Known rows, with every way that one mark hangs from another
L(V(D N Q(J))): [-42.9   5.7  -3.8   6.3   7.7   6.1 -41.0  -6.3 -28.9   0.2  29.6  23.1
  35.8 -54.6  -2.9 -16.5  21.4  11.3  -2.4  49.3  20.5 -24.7 -12.9]
L(V(D N(G U) Q(J))): [-40.6  19.5   5.2   0.9 -11.6  -0.1 -23.6  -1.8 -43.9  -2.0   0.8  15.8
  18.3 -83.0  -8.0  -6.4  34.0  15.4 -16.3  54.3  20.9 -22.2  -8.2]
G(X): [-42.8  11.1  18.4  -2.1 -15.5   0.9 -31.4   2.0  -8.4 -19.7  17.9   9.5
   6.4 -24.4   3.3   2.9  17.1  12.2   4.4 -22.0  -3.6   0.4  -1.8]
V(D L N(G U)): [-32.0  43.3   5.0  25.5 -14.3  -4.7  -5.3  19.1 -30.8   8.1   4.9  24.6
 -11.4 -71.5  -9.7   5.4  14.2   3.2 -24.3  32.5   3.1 -20.6 -10.8]
Y(X(G(N(U)))): [-31.1  28.2  34.1  -4.2 -33.4   8.0 -24.0   9.3 -18.8 -11.1   7.6  14.0
 -20.0 -44.7 -16.2  20.1   8.6   9.3   9.8 -23.0   3.7  -4.6   7.5]
N(G U): [-30.9  27.0  22.2  -4.8 -30.8  -0.4 -19.2  -1.8 -16.6 -16.5 -22.8  -2.6
 -13.6 -64.1   5.3   6.2  22.9   8.5 -13.8   1.0   1.1  -1.5   8.8]
V(D L N(G U) Q): [-27.2  33.9   2.5  35.9 -11.6  -5.2  -9.9  14.5 -41.4   8.3  22.9  24.4
 -17.3 -75.5  -6.1   0.3  12.3   3.0 -32.6  49.0   1.6 -31.4 -21.8]
M(N(G(X) U)): [-45.5  20.0  26.6 -13.6 -35.3   6.0  -8.2  10.2 -15.9 -19.7  -8.1  11.5
  -4.9 -57.9  -4.5  10.3  32.4  16.5 -29.2 -35.2   0.2   7.6 -10.0]
V(L): [-32.4  15.2   4.1   7.9  -6.1   3.5 -23.8   9.1 -13.3  -8.0  17.2  10.8
 -12.2 -39.3  13.6  -1.4  -0.7   5.5   3.1   6.6  -2.4 -11.6   1.6]
V(D L N(G U) Q(J)): [-42.4  24.9   1.2  26.9 -11.2   0.7 -19.4  15.0 -49.9  13.9  21.1  30.0
  -0.9 -78.5  -7.3  -1.4  19.3   8.8 -19.5  54.2  13.7 -30.5 -12.7]
X(G): [-28.2  19.4  24.0   7.4 -18.6   1.5 -41.0   4.9  -5.7 -13.0  -2.8   0.8
 -14.1 -33.2   2.1   2.7  13.2  -0.5  -3.3  -9.1   4.4  -8.3   7.8]
V(D N Q): [-31.0  17.1   1.4  35.6   2.2   2.2 -44.1  -4.1 -18.2   2.7  40.3  25.1
  12.1 -44.0  -4.4 -12.7  10.9  -0.9 -22.4  37.0   2.9 -26.3 -21.3]
U(N(G)): [-27.9  11.0  20.7  -0.1 -20.8  -9.8 -26.2  12.2  -4.8 -18.2  -1.6   1.5
  26.1 -55.7   3.8   1.1  17.3   3.4 -21.6 -13.8   5.7  -4.2 -18.0]
X(G(N(U)) Y): [-39.7  23.9  41.9   3.1 -33.4   5.7 -24.7   1.5 -15.9 -13.3  13.2  10.0
 -41.0 -31.0 -17.7  -2.6  23.8  -8.5   5.1 -27.1   6.3  -3.2   5.8]
V(D L N Q): [-30.0  20.0  -7.8  42.1   7.1   0.5 -28.3  10.3 -28.0  10.6  51.0  31.3
  -1.8 -47.4  -0.9 -10.2  -0.2  -0.7 -19.2  45.8   0.3 -33.9 -25.4]
L(V(D N(G) Q(J))): [-37.0  12.9   7.6  10.2  -1.7  -3.3 -30.3   4.3 -36.8  -4.6  12.1  20.1
  34.0 -64.7  -5.7  -7.6  33.4  11.2 -18.3  45.4  24.0 -24.5 -17.2]
L(V(Q)): [-26.4   1.2   6.0  -8.4  -3.7   3.1 -32.0 -12.5 -16.4 -23.4  15.2  -3.9
   1.2 -47.2  17.7 -11.7  13.0  11.8   0.2  22.6   3.9 -13.8  -5.0]
U(N(G(X(Y)))): [-41.9   5.5  38.2   6.6 -25.5 -12.7 -20.4  16.9  -9.3 -20.4  18.4   8.9
  12.5 -35.9 -16.6  -4.1  32.6   1.2 -10.8 -38.8   6.8   0.3 -27.5]
L(V(N(G) Q)): [-20.3  15.7  14.4   2.5  -6.8  -3.3 -15.7   0.4 -19.2 -18.1   5.6   1.8
  15.0 -52.1   3.5   0.5  29.5   9.6 -25.6  22.8  10.5 -22.2 -26.5]
V(Q): [-28.6   3.5  10.1  11.4  -8.9   4.6 -42.5 -10.3 -13.6 -15.1  24.8   4.9
  -5.6 -39.9  14.1  -9.4   8.4   4.9  -6.4  15.1  -1.2 -14.4  -5.3]
L(V(N(G) Q(J))): [-35.8   5.0  13.4  -6.2  -6.3   2.5 -24.8   1.6 -26.9 -12.7   3.7   7.8
  32.5 -56.5   1.1  -1.5  35.9  16.3 -12.8  28.6  22.8 -22.4 -17.4]
N(G(X) U): [-39.9  24.1  27.3  -7.1 -35.5  -5.1 -13.1   6.1 -21.7 -21.2 -11.7   2.2
  -9.1 -53.4  -1.8  13.7  29.4  14.6  -9.7 -18.8  -1.6   3.3   1.8]

Rows
[-43.8  -0.4  -0.7   1.0   2.7   2.6 -45.6  -9.1 -33.7  -8.7  20.2  14.0
  19.5 -58.9   9.0 -18.2  18.0  12.3   8.3  44.9  17.8 -16.7   4.3] : L(V(D Q(J)))
[-33.5  25.9  29.6  -7.0 -32.7   5.1 -24.2   2.9 -17.3 -15.8   5.8   7.7
 -21.9 -40.0  -5.5  10.3  14.6  -0.3  -2.2 -20.0   2.2  -2.6   7.3] : X(G(N(U)))
[-42.9  -3.6  -0.3   9.3  -2.5   8.4 -37.2   5.4 -30.4  -1.8  33.6  16.3
  -1.8 -46.2  15.6  -8.4   5.3  11.0   8.8  28.4   9.1 -22.4   0.6] : V(L Q(J))
[-43.6   3.8  -5.0  26.3   2.5   3.4 -41.9   8.9 -40.6   6.3  41.0  28.8
   2.2 -54.1   9.1 -13.3   2.7   6.6   3.4  46.2   9.5 -25.1   0.4] : V(D L Q(J))
[-34.3  29.0  -4.3  31.4   4.6   1.0 -23.8  14.4 -17.3  10.0  33.4  31.5
   4.9 -43.4  -3.9  -5.1   0.9  -0.2 -12.2  28.5   2.1 -22.9 -14.5] : V(D L N)
[-53.9  14.4  36.4  -6.0 -30.3   6.4 -14.9  -2.2 -18.5 -19.8  35.8  18.8
 -20.4 -22.6 -16.4  -2.6  26.4   4.0  12.5 -39.9  -0.5   5.5  -3.2] : G(N(U) X(Y))
[-24.7  26.2   7.6  18.0 -16.9   1.0  -6.6  11.4 -33.1  -0.4  14.1  12.2
 -19.3 -67.0   2.0   6.0  13.0   6.8 -27.6  31.9   1.3 -28.2 -22.3] : V(L N(G U) Q)
[-28.1  12.4  -1.7  24.4   2.3   6.2 -23.5   8.1 -18.1   2.3  43.6  19.4
  -3.2 -38.1   6.6  -4.5   0.4   3.7 -13.9  28.1  -0.3 -30.3 -26.0] : V(L N Q)
[-46.6  15.3   8.6  33.6  -5.3  -6.0 -19.2  28.3 -48.5   6.7  43.1  37.8
  20.7 -48.4 -13.2   3.9  24.4  12.0 -19.0  26.1  11.8 -28.1 -27.3] : V(D L N(G(X)) Q(J))
[-39.5  41.0  10.0  22.2 -18.7  -8.6   0.4  25.8 -36.1   3.6  16.7  28.8
  -4.6 -60.7 -15.9  12.3  19.5   8.8 -22.8  12.1  -0.2 -15.5 -18.7] : V(D L N(G(X) U))
[-45.7  22.9  39.6   2.8 -35.4  -4.1 -14.0   3.1 -20.8 -19.3  -3.0   5.1
 -27.4 -44.2 -14.9   1.2  39.4   6.8  -2.1 -24.6   1.3   3.5   0.6] : N(G(X(Y)) U)
[-37.4  34.7  13.3  33.3  -8.5 -11.8  -5.3  32.8 -30.5   1.3  27.3  33.1
   9.6 -42.0 -15.3  12.3  19.0   6.0 -24.7   4.9   1.3 -18.4 -25.1] : V(D L N(G(X)))
[-42.3  25.7  31.0  25.1 -13.6  -6.4  -0.3  27.9 -19.1  -5.5  28.3  23.5
 -10.6 -24.5 -20.4   4.8  31.0   2.2 -11.3 -20.3   5.1 -15.7 -27.7] : V(L N(G(X(Y))))
[-42.0  -1.9   1.7 -10.8   2.3  11.1 -36.3  -9.5 -20.1  -9.0  22.0  11.2
  32.6 -47.2   4.1 -11.8  22.4  16.1   2.4  32.8  19.1 -21.6 -12.8] : L(V(N Q(J)))
[-23.7  23.2   9.6  19.8  -1.8  -8.3 -21.0   3.2 -29.2  -9.6  13.3  13.5
  16.6 -60.6  -3.7  -4.6  26.1   5.4 -30.6  40.9  11.1 -25.2 -26.2] : L(V(D N(G) Q))
[-34.3  23.7   3.3 -21.4 -11.3   9.3 -15.6 -10.9  -7.7 -11.6  -2.4   1.5
   5.8 -58.4   1.2  -3.8  18.9  13.8  -1.0  17.5   7.2  -9.8  -4.2] : L(V(N(U)))
[-27.3  21.6  36.4   4.9 -22.6   4.6 -30.1  16.0 -12.5 -13.2  17.4  18.5
  -3.9 -26.2 -13.9  19.5   8.6   6.1   8.1 -31.8   5.3  -8.6   0.1] : Y(X(G(N)))
[-42.9  16.3  42.3  11.6 -25.0  -7.4 -19.5  10.0 -14.4 -21.7   7.0   7.6
 -13.0 -25.0 -13.2   0.0  39.1   4.2  -2.9 -32.2   4.3   0.4  -7.6] : N(G(X(Y)))
[-47.6  16.4  24.1 -15.6 -30.6   5.8 -15.1   1.0 -19.4 -22.1  27.5  16.6
  -0.6 -31.8  -3.8   9.7  16.9  12.8   5.2 -33.1  -6.1   6.0  -1.0] : G(N(U) X)
[-32.5  25.3  10.3  42.2  -5.8 -12.8 -10.1  28.1 -40.8   1.7  44.5  32.8
   2.9 -45.0 -11.5   7.5  17.6   5.5 -31.6  21.9   0.1 -28.4 -36.9] : V(D L N(G(X)) Q)
[-29.1  36.8   8.0  35.8  -3.9  -7.1 -12.1  25.9 -24.2   5.3  14.3  28.5
   3.4 -53.3  -7.7   4.9  13.7  -0.1 -27.4  23.2   5.3 -22.7 -19.0] : V(D L N(G))
[-28.1  15.3  -2.5  15.7   7.3   0.0 -32.2  -7.5 -21.4  -5.0  30.9  17.0
  17.4 -50.0  -0.4 -14.2  13.9   5.1 -14.6  44.7   8.4 -25.9 -21.9] : L(V(D N Q))
[-44.1  10.3  -8.3  32.6   8.0   6.3 -37.0  11.0 -35.6  15.6  51.4  36.9
  15.5 -50.5  -2.7 -12.5   5.7   5.2  -6.8  50.6  13.7 -32.5 -16.3] : V(D L N Q(J))
[-36.8  16.6  44.3  13.5 -23.5   2.1 -30.9   7.1  -9.0 -15.5  24.1  13.3
 -25.0 -12.4 -16.3  -4.7  23.0 -11.6   3.2 -34.0   8.6  -5.8  -1.7] : X(G(N) Y)
